Known rows, with every step that occurs:
gabi > zodo: [-1.018  3.385 -0.148  2.264 -0.606  1.266  0.672 -0.782  1.498  0.580
  0.347  1.283 -1.101  3.517 -3.184  0.517 -1.244  0.618 -1.965 -0.114
  1.363]
puvoz > fivup: [-1.404  3.140  1.873  1.848 -0.092  2.961  0.069 -1.728 -0.127  0.962
 -0.539  2.725 -0.661  3.156 -1.366 -1.622 -1.498 -1.112 -0.662 -2.740
  0.713]
sarat > gabi: [-1.187  1.332  0.539  1.054 -1.392  2.616  1.390 -1.059  0.136  2.221
 -0.453  0.691 -0.117  3.082 -4.093  0.135 -0.644 -0.427 -2.981 -1.374
 -0.355]
bube > gabi > zodo > fivup > puvoz: [-0.429  3.916  1.961  1.718 -1.676  3.811  0.923 -1.294  3.618  2.655
 -2.134 -0.941 -1.693  4.686 -2.670  2.221 -1.312 -1.730 -2.101 -2.143
  4.499]
bube > gabi > puvoz > fivup: [-1.574  2.402  0.524  0.288 -0.364  2.220  1.432 -2.187  1.230  1.310
 -0.936  2.205 -1.762  2.878 -1.590  1.522 -2.454 -1.688 -1.082 -4.149
  1.313]
fivup > bube: [ 0.663  3.559  1.192  0.060  0.498  0.499  2.397 -0.108 -0.934  1.162
  0.722  3.457 -1.451  3.196 -3.117 -2.740 -2.321  1.526 -3.461 -1.474
 -0.054]
duvap > gabi > zodo > fivup > bube: [-0.791  5.046  2.217  2.786 -1.690  2.691  2.431 -0.169  0.710  1.346
  1.169  2.825  0.799  4.052 -5.729 -1.065 -1.583  1.222 -1.759 -2.498
  2.700]
sarat > gabi > bube: [-3.290  0.749  1.541  1.832 -0.820  2.033  2.167 -0.140  0.168  1.462
  0.930 -0.272 -0.859  3.733 -4.683  0.571 -2.134 -0.096 -3.866 -2.751
 -0.602]
bube > gabi > zodo: [ 0.050  3.542  0.583  1.847 -1.224  1.914  3.018 -0.621  3.404  1.670
 -0.923  0.920 -2.017  3.069 -4.071  2.375 -1.622  0.097 -1.963 -0.616
  1.601]
puvoz > fivup > sarat > gabi: [-1.054  2.753 -0.719  2.063 -1.117  4.398  0.464 -4.515  0.501  1.738
  0.267  2.634  0.037  2.389 -2.552  0.209 -1.750 -1.957 -0.597 -3.199
  0.433]
gabi > puvoz > fivup: [-2.838  1.963 -0.009  0.711  0.506  1.559 -1.031 -2.390 -0.654  0.555
  0.206  2.696 -0.745  3.396 -0.432 -0.375 -2.096 -1.545 -0.947 -4.142
  0.824]
puvoz > fivup > bube > gabi: [-0.263  4.924  2.244  1.068 -0.370  2.651  3.208 -1.297  0.621  1.754
 -0.339  4.615 -1.424  2.674 -3.007 -2.165 -2.298 -0.213 -1.095 -3.173
  0.783]
gabi > puvoz: [-1.349  0.925 -0.663 -0.570  0.741  0.232 -0.174 -1.111 -0.773  0.667
  0.115  1.386 -1.402  3.523 -1.075  0.585 -2.518 -0.263 -3.102 -2.846
  0.497]
bube > gabi > puvoz > fivup > zodo: [-3.335  1.965 -0.559  1.339 -0.041  1.476  0.732 -2.371  1.807  2.870
 -2.117  1.938 -1.990  2.960 -1.949  1.304 -2.683 -1.940 -1.517 -4.229
  1.711]
zodo > gabi: [ 0.338  1.813  2.471 -1.186 -0.775  1.110 -0.240  0.675  1.320  2.914
 -1.360  2.977 -0.811  2.709 -2.145 -0.395 -0.836  0.208 -3.067 -0.636
 -0.925]
gabi > bube: [-2.175  1.185  2.261  0.976  0.799  0.913  1.958  0.782 -0.226  0.451
  1.071  0.141 -2.066  4.146 -2.834 -0.009 -3.441  0.430 -3.850 -2.723
 -0.149]
sarat > gabi > puvoz: [-2.639  0.500 -1.156  0.356 -0.978  1.427  0.025 -1.821 -0.171  1.723
  0.238  0.883 -0.310  3.246 -3.162  1.201 -1.251 -0.902 -3.100 -2.759
 -0.253]
zodo > fivup: [ 0.943  3.143  2.704 -0.468 -1.122  2.829  0.093  0.143 -0.170  1.932
 -0.852 -0.478 -0.294  3.502 -0.502 -0.004 -1.729 -1.180 -3.553 -3.056
  2.384]
zodo > fivup > sarat: [ 2.285  3.348  0.481 -0.810 -1.079  3.410  0.357 -1.984  0.294  2.118
 -0.289 -0.399 -0.572  2.872 -0.104  1.312 -2.825 -1.500 -3.065 -3.397
  2.506]
duvap > fivup > bube > gabi > zodo: [-0.664  4.836  0.478  2.205  0.188  1.248  4.046 -0.515  3.398  1.242
  2.465  4.043 -2.744  2.190 -4.103 -0.204 -2.673  0.810 -4.277 -2.631
  0.239]

Rows:
[-0.507  2.799 -2.614  2.321 -1.656  2.901  1.238 -3.810  2.011  1.626
  0.884  1.023 -0.340  2.572 -4.302  2.357 -1.593 -0.426 -1.911 -0.923
  0.712] | fivup > sarat > gabi > zodo
[-3.713  2.596 -0.623  1.293 -0.757  1.921  0.430 -2.776 -0.612  1.529
  0.950  3.731  0.263  2.968 -3.309 -1.408 -1.395 -0.868 -1.953 -3.986
 -0.010] | sarat > gabi > puvoz > fivup > bube
[-2.190  2.928  1.343 -1.121 -0.095  0.472 -1.183 -0.996  0.459  2.165
 -0.116  5.961 -0.219  2.540 -1.417 -1.802 -1.524 -0.257 -2.007 -3.426
 -0.541] | zodo > gabi > puvoz > fivup > bube
[-5.225  1.903  2.356  2.225  0.297  1.452 -1.016 -0.250  1.672  3.451
 -1.569  3.078 -1.007  3.182 -2.314 -1.338 -2.228 -1.177 -2.022 -3.300
 -0.040] | puvoz > fivup > zodo > gabi > bube
[ 1.761  4.679  0.050  0.968 -2.177  3.546  2.372 -1.930  3.773  2.350
 -0.865 -0.230 -1.387  2.781 -2.481  3.683 -2.548 -1.312 -2.277 -2.390
  3.559] | bube > gabi > zodo > fivup > sarat
[-0.882  0.770 -3.144 -0.135 -0.771  2.077  0.381 -4.142  0.073  1.808
  0.807  1.130 -0.668  2.510 -2.562  2.420 -2.685 -1.179 -2.890 -3.027
 -0.034] | fivup > sarat > gabi > puvoz
[ 0.866  4.185  1.751 -1.621 -1.085  1.679  2.272 -0.195  0.533  2.416
 -0.233  1.359 -1.009  3.079 -1.450  0.383 -2.923 -0.673 -4.103 -4.675
  2.703] | zodo > fivup > bube > gabi > puvoz
[-3.276  0.295 -0.734 -0.428  0.285 -0.857 -1.945 -0.418  1.459  4.265
 -2.325  2.340 -1.325  2.896 -1.725  0.209 -1.911 -0.418 -3.873 -1.748
 -0.142] | fivup > zodo > gabi > puvoz
[ 0.295  3.146  0.098 -1.226  0.217  0.064  3.393 -0.793  0.302  1.545
  0.097  3.349 -2.242  2.917 -3.111 -0.096 -3.140  0.902 -3.595 -2.982
  0.548] | fivup > bube > gabi > puvoz
[-2.479  1.021  3.097  2.401  0.276  1.925  3.354  0.635 -0.508  0.741
  1.346  1.628 -0.979  4.568 -5.963 -0.269 -3.188  1.419 -2.439 -3.032
 -0.009] | duvap > gabi > bube
[-4.815  1.627 -1.482  1.771  0.863  0.759 -1.772 -2.854 -0.056  1.971
 -0.957  2.366 -1.056  3.280 -0.815 -0.730 -2.569 -1.703 -1.519 -4.138
  1.324] | gabi > puvoz > fivup > zodo
[ 0.735  4.470 -0.509  1.296 -1.658  2.962  0.116 -2.290  1.971  1.335
  0.454 -0.099 -0.301  3.220 -1.417  2.148 -2.163 -0.910 -2.232 -2.014
  3.385] | gabi > zodo > fivup > sarat
[-0.247  5.763  1.280  1.435 -1.345  1.727  0.986 -0.109  1.093  1.240
  0.868  1.480 -0.140  3.587 -2.603 -0.872 -1.672  0.363 -3.026 -1.870
  3.091] | gabi > zodo > fivup > bube
[ 1.465  3.930  1.653 -0.359 -0.114  1.200  4.421  0.069  0.705  2.026
 -0.358  3.215 -2.201  2.757 -4.014 -1.015 -2.621  1.258 -3.470 -1.866
  0.340] | fivup > bube > gabi
[-0.751  1.821 -1.528  1.679 -0.296  3.073  1.582 -3.346  1.854  1.872
  2.471  2.030 -1.591  1.784 -2.891  1.280 -2.695 -1.132 -4.268 -3.428
 -1.008] | duvap > fivup > sarat > gabi
[-1.552  2.916  1.050  3.539 -0.833  2.177  2.105 -0.778  1.148  0.781
  0.647  2.554 -0.051  4.151 -6.242  0.327 -1.278  1.314 -0.766 -0.792
  1.228] | duvap > gabi > zodo
[-0.139  1.426  0.024 -0.910 -0.125  0.937  2.178 -0.931  1.236  1.784
 -0.996  0.954 -2.420  3.071 -2.209  2.477 -2.637 -0.438 -2.998 -3.042
  0.899] | bube > gabi > puvoz
[-2.252  2.667 -0.499  2.920 -2.049  2.493  0.898 -1.559  1.740  1.491
  0.284  0.823 -0.016  3.160 -5.179  1.099 -0.034 -0.104 -2.123 -0.533
  0.658] | sarat > gabi > zodo
[ 1.208  2.925  0.070 -0.073 -2.276  4.281  0.396 -2.665  0.676  2.909
 -0.214 -0.735  0.424  2.601 -1.864  1.757 -1.949 -1.991 -3.317 -3.441
  1.984] | zodo > fivup > sarat > gabi
[-4.886  1.313 -0.208  3.127  0.366  1.813 -0.143 -2.489 -0.488  2.206
 -0.487  3.569 -0.055  3.931 -4.047 -0.807 -2.221 -0.589 -0.295 -4.379
  1.251] | duvap > gabi > puvoz > fivup > zodo
[-0.100  2.144 -1.243 -0.515 -2.045  3.524 -0.635 -3.310  0.227  2.529
  0.326 -0.713  0.360  2.713 -0.993  2.663 -2.527 -2.277 -3.465 -4.672
  2.256] | zodo > fivup > sarat > gabi > puvoz
[-4.018  1.529 -0.625  1.606 -1.046  2.710 -0.637 -2.974 -0.181  1.451
  0.259  2.108  0.317  3.086 -2.680  0.260 -1.019 -1.944 -1.446 -4.080
  0.249] | sarat > gabi > puvoz > fivup
